What can hang from each mark:
zefu: tupu
rozuzel: kivagul
fasi: nemugu
kivagul: fasi mozo zasel zefu zumom
nemugu: zasel zumom
tupu: kivagul
mozo: kivagul
zumom: kivagul nemugu

Every row comes from one small tree of marks. The marks that hang from a mark follow it in brackets, in alphabetical order. Every link used is in the known rows. Which tree was each row made from?
Known rows:
fasi(nemugu(zumom(kivagul(mozo zefu)))): -3.122,-3.325,5.100,-0.980,1.985,1.478,-4.915,-0.132,-0.283,2.377,4.278,-0.566,-2.976,-0.192,1.538,2.218,0.695,0.049,-2.771,1.134,2.603,-2.776,0.291,-0.472,0.982
tupu(kivagul(fasi mozo zasel zefu)): 1.337,-0.619,-0.911,-2.699,0.937,1.925,-2.850,-0.616,-4.703,2.912,2.933,0.544,-2.421,-1.571,0.047,0.716,2.063,2.077,-1.183,1.147,1.144,-0.458,-1.412,1.136,0.775
zefu(tupu): -0.851,1.685,0.080,-2.547,1.846,3.229,0.198,-1.481,6.473,4.454,0.776,-2.389,-1.964,-0.622,-2.729,2.473,-2.001,-0.691,-3.485,-0.115,5.928,-1.643,1.962,-0.724,-1.023
nemugu(zumom(kivagul(fasi mozo))): -0.425,-1.019,4.439,-0.642,2.667,1.915,-4.269,-1.461,-0.712,2.582,3.274,-1.828,-1.985,0.706,-1.312,-0.079,-1.722,-2.854,-1.388,1.082,0.298,-3.425,1.285,1.395,0.906
kivagul(zefu(tupu) zumom): -2.046,-0.829,3.216,-2.810,-0.220,0.064,-1.794,-1.776,3.334,5.249,2.127,-1.734,-2.216,-0.199,-1.069,2.855,-1.477,1.711,-3.339,1.608,4.705,-3.677,1.385,-1.784,-1.372
mozo(kivagul(zasel zumom)): 1.746,1.340,0.370,-1.623,-0.164,1.893,-2.293,-1.677,-0.728,2.432,2.475,-0.707,-1.200,1.717,-2.668,1.622,-0.065,3.879,-3.583,2.737,2.635,-1.530,2.910,0.491,-1.992
fasi(nemugu(zasel zumom(kivagul))): -1.119,-1.429,3.673,2.110,2.581,1.947,-3.705,-1.774,2.199,0.441,5.309,-2.215,-1.030,0.365,0.100,0.190,0.785,0.105,-3.115,-0.389,0.962,-5.694,0.782,0.789,-0.871
zefu(tupu(kivagul(fasi zasel zumom))): 2.178,1.652,0.935,0.217,0.379,1.391,-4.360,-1.815,-2.194,4.392,2.328,-0.685,0.520,0.692,-3.406,0.339,-0.419,1.486,-1.308,-0.077,-0.041,0.564,0.545,0.807,-2.325
tupu(kivagul(zasel zefu zumom(nemugu))): 0.597,-0.849,4.991,0.369,-1.306,0.296,-3.345,-1.327,-3.089,2.393,2.175,1.061,-0.936,0.364,1.846,0.772,2.042,2.609,-2.319,1.948,0.362,1.153,1.124,-0.023,-2.501
zefu(tupu(kivagul(fasi mozo zumom))): 0.555,-0.091,1.623,-0.979,2.965,1.574,-4.245,-2.289,-1.690,4.562,1.478,0.651,-1.018,1.143,-4.054,0.370,-1.871,-0.103,-0.913,2.799,0.666,1.962,0.825,-0.229,-0.607
mozo(kivagul(zefu)): -0.252,0.049,0.737,-4.671,0.846,2.004,-0.099,-2.077,1.964,3.092,1.286,-0.523,-2.814,-0.432,1.110,3.704,0.931,2.497,-3.422,2.436,5.864,-2.852,2.014,-0.301,-0.361
nemugu(zumom): -1.179,0.425,2.509,-0.927,2.774,1.089,-0.157,-0.733,5.620,2.232,1.193,-2.393,-3.279,0.363,-0.327,2.213,-2.599,-0.710,-3.662,-0.920,3.806,-6.930,2.984,0.123,-0.032
fasi(nemugu(zasel)): -0.890,0.158,-2.710,-0.453,2.066,2.127,-0.764,-2.079,4.789,0.699,2.991,-0.887,-2.291,-1.099,-0.057,0.846,0.753,0.075,-4.222,0.592,4.074,-2.638,-0.560,-0.678,0.696
fasi(nemugu): -1.486,1.062,-1.954,-1.382,0.719,2.224,-0.676,-1.412,6.160,2.043,0.204,-0.217,-3.510,-1.387,0.915,2.328,-0.051,-1.452,-4.365,-0.378,5.478,0.298,0.688,-1.029,1.457
rozuzel(kivagul(mozo zumom)): -0.118,-0.135,1.949,-0.636,0.382,3.184,-2.928,-1.588,0.444,2.350,-0.453,-1.127,-3.480,2.228,-2.344,-0.502,-1.328,1.058,-2.361,3.327,1.842,-1.618,2.811,-0.347,-0.420
zumom(nemugu): -0.447,0.943,1.955,-0.868,0.594,2.226,-0.307,-1.846,5.059,1.976,0.219,-0.512,-2.290,-0.213,0.852,1.133,-0.706,-3.009,-3.404,1.171,4.758,1.369,1.643,-0.871,0.006
tupu(kivagul): 0.788,1.900,0.423,-0.942,2.008,3.045,1.085,-1.969,3.732,2.357,-1.140,-0.189,-2.813,-0.871,-0.145,1.170,-0.056,0.225,-2.526,-0.337,3.523,-1.435,3.737,1.135,-0.945
kivagul(fasi zasel zefu): 0.305,0.410,-1.539,-3.331,-1.719,0.879,-1.857,-0.917,-0.014,3.170,2.779,-1.439,-2.511,-2.274,1.400,1.717,1.262,0.363,-2.947,-0.496,3.409,-3.322,-1.698,0.604,1.078
tupu(kivagul(zefu zumom)): -0.449,-0.706,3.595,-1.217,-0.145,-0.184,-1.047,-2.302,0.709,3.161,0.221,0.320,-3.162,-0.618,1.700,1.501,0.396,2.879,-2.581,1.603,2.473,-3.508,3.265,0.369,-1.353
mozo(kivagul(fasi(nemugu(zumom)) zasel)): 1.176,-0.012,-0.563,-1.268,1.911,1.236,-5.699,-0.905,-2.212,1.783,3.822,-0.342,-0.594,1.276,-0.831,2.994,1.048,0.576,-3.297,-0.404,1.633,-0.321,-1.743,-0.023,0.974
nemugu(zasel zumom(kivagul(fasi))): 0.662,-0.826,4.158,1.117,2.079,1.155,-3.722,-2.635,0.142,1.126,5.239,-2.983,-0.491,0.409,-0.508,-0.714,-0.362,-1.508,-1.870,0.171,-0.481,-8.116,0.637,2.124,-0.998

Write each row's tree:
-1.104,-1.079,2.585,1.044,1.990,3.476,-5.388,0.850,-1.189,1.529,4.979,-1.396,-1.705,0.686,-1.490,0.673,0.305,0.152,-2.823,-0.148,0.739,-0.835,0.411,0.639,-0.034 -> fasi(nemugu(zumom(kivagul(mozo zasel))))
0.236,-0.107,0.631,-4.978,1.240,1.492,-2.738,-2.490,-0.026,5.310,2.532,-0.953,-0.777,-0.376,-0.878,4.113,0.534,0.731,-2.114,1.797,5.180,-0.456,-0.898,-1.066,-0.358 -> mozo(kivagul(fasi zefu(tupu)))
-1.804,-0.808,-0.747,-3.530,0.085,0.332,-3.736,-1.393,2.616,4.850,2.286,-0.416,-1.813,-2.156,1.302,3.792,0.720,-1.911,-3.109,-0.403,5.382,1.096,-3.422,-2.322,2.011 -> kivagul(fasi(nemugu) zefu(tupu))
0.710,0.600,-0.274,-1.999,4.065,3.241,-2.660,-1.792,-0.227,4.509,1.007,0.061,-1.021,-0.157,-3.475,0.936,-1.124,-1.250,-0.695,1.488,2.412,2.576,0.086,-0.098,0.016 -> zefu(tupu(kivagul(fasi mozo)))
-1.084,-2.580,4.596,0.148,-0.065,-1.150,-2.408,-2.817,0.678,1.397,4.250,-0.594,-1.630,0.477,1.913,0.475,0.644,0.845,-3.524,4.018,1.926,-3.911,-0.302,-1.343,-1.452 -> kivagul(zefu zumom(nemugu(zasel)))
2.447,2.028,-1.634,-1.465,-1.804,4.019,-3.194,-0.982,-0.502,2.176,0.162,-2.378,-1.630,0.115,-0.798,-0.258,1.328,-0.216,-1.952,-1.274,1.485,-1.400,-0.297,1.420,-0.301 -> rozuzel(kivagul(fasi zasel))
-1.032,-0.916,6.334,-1.022,-1.497,2.066,-2.266,-1.991,1.734,2.643,1.942,-0.601,-1.276,-1.315,3.223,1.128,1.655,-1.907,-2.212,1.681,3.533,0.549,1.455,0.300,-1.275 -> zumom(kivagul(zefu) nemugu)
-0.142,-0.877,3.278,1.336,0.869,0.326,-2.025,-3.029,2.101,0.746,3.456,-0.661,-1.010,1.237,-0.481,-0.749,-0.951,-0.765,-3.505,3.805,1.338,-2.293,0.896,-0.841,-1.614 -> kivagul(zumom(nemugu(zasel)))
-0.209,-0.363,-2.295,-1.013,-0.298,0.418,-5.924,-0.859,-2.522,2.315,3.305,1.005,-2.149,0.212,-1.469,0.273,-0.289,-0.633,-3.236,2.161,0.731,2.726,-2.486,-0.788,2.280 -> kivagul(fasi(nemugu) mozo zasel zumom)
-0.004,-1.525,-0.868,0.011,1.886,2.735,-5.123,-2.553,-1.588,0.910,5.254,-0.205,-0.970,-0.719,-0.946,-1.293,1.436,-2.319,-1.779,2.794,0.554,0.525,-2.383,0.465,1.315 -> zumom(kivagul(fasi(nemugu(zasel)) mozo))
0.304,-1.646,-1.281,-0.725,1.449,-0.019,-3.412,-2.780,-1.403,1.447,3.305,1.259,-1.700,-2.049,2.994,1.189,3.641,1.274,-2.211,0.334,1.450,-1.389,-2.855,0.046,1.046 -> tupu(kivagul(fasi(nemugu(zasel)) zefu))
-0.061,-1.566,3.830,1.371,2.380,3.935,-2.948,-2.399,-0.487,0.500,5.016,-0.890,-0.349,0.763,-1.197,-1.949,0.706,-1.961,-1.773,4.623,1.043,0.312,0.734,0.763,-1.208 -> zumom(kivagul(mozo) nemugu(zasel))
1.433,2.382,-0.568,-0.744,2.108,4.636,-0.821,-0.648,1.499,3.918,1.527,-1.526,-0.438,-0.535,-3.424,1.237,0.375,2.692,-2.073,-1.492,3.199,0.103,1.922,0.914,-3.138 -> zefu(tupu(kivagul(zasel)))
-1.506,-1.354,0.481,0.912,3.722,0.921,-2.303,-1.272,4.187,0.443,4.343,-1.649,-2.335,0.338,0.100,1.334,-0.433,0.327,-4.263,-0.508,2.807,-6.619,-0.335,-0.839,0.396 -> fasi(nemugu(zasel zumom))
2.225,-0.978,2.901,0.272,1.174,-0.252,-4.891,-4.552,-2.869,1.107,4.321,0.524,0.802,2.711,-1.008,-0.155,0.237,-0.503,-2.544,5.593,0.304,0.333,-0.702,-0.432,-1.055 -> mozo(kivagul(fasi zumom(nemugu(zasel))))
-0.549,-0.828,3.587,-3.586,0.706,0.544,-2.709,-2.439,0.644,5.199,2.578,-0.988,-1.170,1.116,-1.923,4.063,-0.441,3.792,-3.070,3.779,4.826,-2.043,1.981,-1.609,-2.209 -> mozo(kivagul(zefu(tupu) zumom))
-0.125,-0.710,0.454,-1.597,-3.085,1.475,-5.336,-0.944,-2.088,2.663,4.020,-0.418,-1.144,-2.220,2.749,1.266,3.729,-0.547,-2.392,-0.994,1.887,0.859,-2.367,0.683,0.864 -> zumom(kivagul(fasi(nemugu) zasel zefu))
1.275,-0.292,3.570,1.346,0.090,2.244,-3.953,-3.640,0.045,0.883,4.392,-0.897,0.729,-0.181,0.537,-2.000,1.161,-3.972,-1.537,2.271,0.239,0.084,-0.736,1.241,-0.992 -> zumom(kivagul(fasi) nemugu(zasel))
-1.080,-1.940,3.503,-1.227,-0.786,0.327,-4.110,-0.399,-2.845,2.461,4.185,0.421,-1.981,0.475,0.127,0.834,0.331,1.174,-3.152,4.318,1.863,0.842,-0.647,-1.250,-0.457 -> kivagul(mozo zasel zefu zumom(nemugu))
0.104,1.013,3.032,-0.160,2.008,2.279,-1.513,-2.219,2.475,4.400,0.262,-0.544,-1.084,0.896,-2.949,1.249,-1.530,1.705,-2.170,0.905,2.451,-0.683,3.630,-0.011,-2.794 -> zefu(tupu(kivagul(zumom)))
0.498,1.443,-3.906,-1.732,-0.836,1.654,-3.493,-0.822,1.235,2.154,1.975,-0.188,-2.006,-1.437,0.308,1.471,1.040,-1.576,-3.447,-1.490,2.994,1.849,-2.460,-0.208,1.951 -> kivagul(fasi(nemugu) zasel)
0.976,0.875,-2.915,-2.505,0.963,2.653,-2.292,-0.599,-0.870,2.508,2.730,-1.069,-2.418,-0.782,-2.334,-0.032,-0.400,-1.096,-2.639,1.140,2.283,-0.324,-1.372,0.555,1.652 -> kivagul(fasi mozo zasel)
-0.088,0.762,0.293,-1.721,4.750,4.671,-0.558,-1.174,1.895,4.194,0.700,-0.410,-1.816,-0.042,-3.916,1.313,-1.285,0.712,-1.391,1.552,3.829,1.395,2.171,-0.178,-1.204 -> zefu(tupu(kivagul(mozo)))
-0.213,-0.324,1.163,-2.558,-1.792,-0.404,-4.662,-1.130,-1.288,5.278,4.158,-1.677,-0.763,-0.371,-1.457,1.826,-0.322,1.667,-2.588,0.828,2.261,-2.464,-1.806,-0.893,-0.632 -> kivagul(fasi zasel zefu(tupu) zumom)
0.281,0.686,4.429,0.733,0.568,3.220,-2.593,0.010,1.081,1.980,3.726,-3.341,-1.218,0.461,-1.257,0.374,-0.321,0.725,-2.649,-1.458,1.005,-5.843,3.181,2.306,-2.522 -> nemugu(zumom(kivagul(zasel)))
-0.159,-1.443,5.488,-2.111,-0.335,-0.347,-3.064,-2.891,-0.728,2.788,1.969,1.149,-1.366,1.593,1.646,2.864,0.582,1.294,-3.261,5.166,3.258,1.021,1.462,-1.561,-1.209 -> mozo(kivagul(zefu zumom(nemugu)))
-1.153,-0.941,3.614,-0.275,1.345,1.095,-2.678,-1.879,1.242,2.038,1.358,0.851,-2.320,1.534,-1.152,0.324,-2.340,-2.019,-3.206,4.992,2.326,2.253,1.567,-1.373,0.414 -> kivagul(mozo zumom(nemugu))
0.729,0.629,1.169,-0.133,2.682,3.395,-3.183,-0.525,-2.362,4.087,2.654,-0.490,-0.718,1.404,-5.365,0.403,-1.051,3.427,-1.706,2.288,0.802,0.825,1.831,0.251,-2.905 -> zefu(tupu(kivagul(mozo zasel zumom)))
0.609,0.322,5.051,1.085,0.711,0.830,-1.966,-2.867,1.180,2.007,-0.298,1.318,-1.274,1.209,0.463,0.203,-0.512,-0.543,-2.328,2.152,1.032,2.659,3.393,-0.097,-1.980 -> tupu(kivagul(zumom(nemugu)))
0.682,-1.065,2.152,-3.727,-0.878,-1.247,-3.768,-3.304,-1.968,3.587,2.084,0.392,-1.995,0.608,0.958,2.728,0.038,1.633,-2.763,3.818,2.657,-2.183,0.588,-0.484,0.279 -> mozo(kivagul(fasi zefu zumom))
-1.196,-1.677,3.060,-3.134,0.814,2.701,-4.605,-1.624,-1.432,5.313,3.723,-1.287,-1.046,-1.173,-1.446,1.326,-0.002,-1.527,-0.835,2.327,2.931,-0.064,-1.098,0.027,0.250 -> zumom(kivagul(fasi mozo zefu(tupu)))
1.114,0.310,-3.241,-1.260,-0.147,4.199,-5.762,-0.164,-2.819,1.711,1.460,-0.313,-2.212,0.393,-1.113,-0.429,2.035,-0.634,-1.970,0.333,1.220,3.709,-3.099,-0.230,1.844 -> rozuzel(kivagul(fasi(nemugu) mozo zasel))
1.340,0.566,2.062,0.472,-2.012,-0.087,-4.758,-1.928,-1.243,2.214,2.478,-0.043,-0.482,0.734,-0.171,-0.501,-0.597,-2.208,-2.860,1.557,0.304,1.945,-0.849,-0.205,-0.224 -> kivagul(fasi zasel zumom(nemugu))
0.628,-0.049,0.869,-2.932,0.310,0.662,-0.998,-2.444,-0.064,3.220,0.155,0.461,-2.825,-2.099,2.574,1.833,1.341,-0.029,-1.560,-0.121,2.641,-1.849,0.500,0.726,0.704 -> tupu(kivagul(fasi zefu))
0.352,0.766,0.826,-0.773,0.478,5.142,-2.294,-0.404,-0.500,2.196,3.319,-1.970,-1.814,-0.460,-2.616,-0.809,0.413,0.415,-2.150,1.684,1.907,-0.514,1.945,2.016,-1.040 -> zumom(kivagul(mozo zasel))
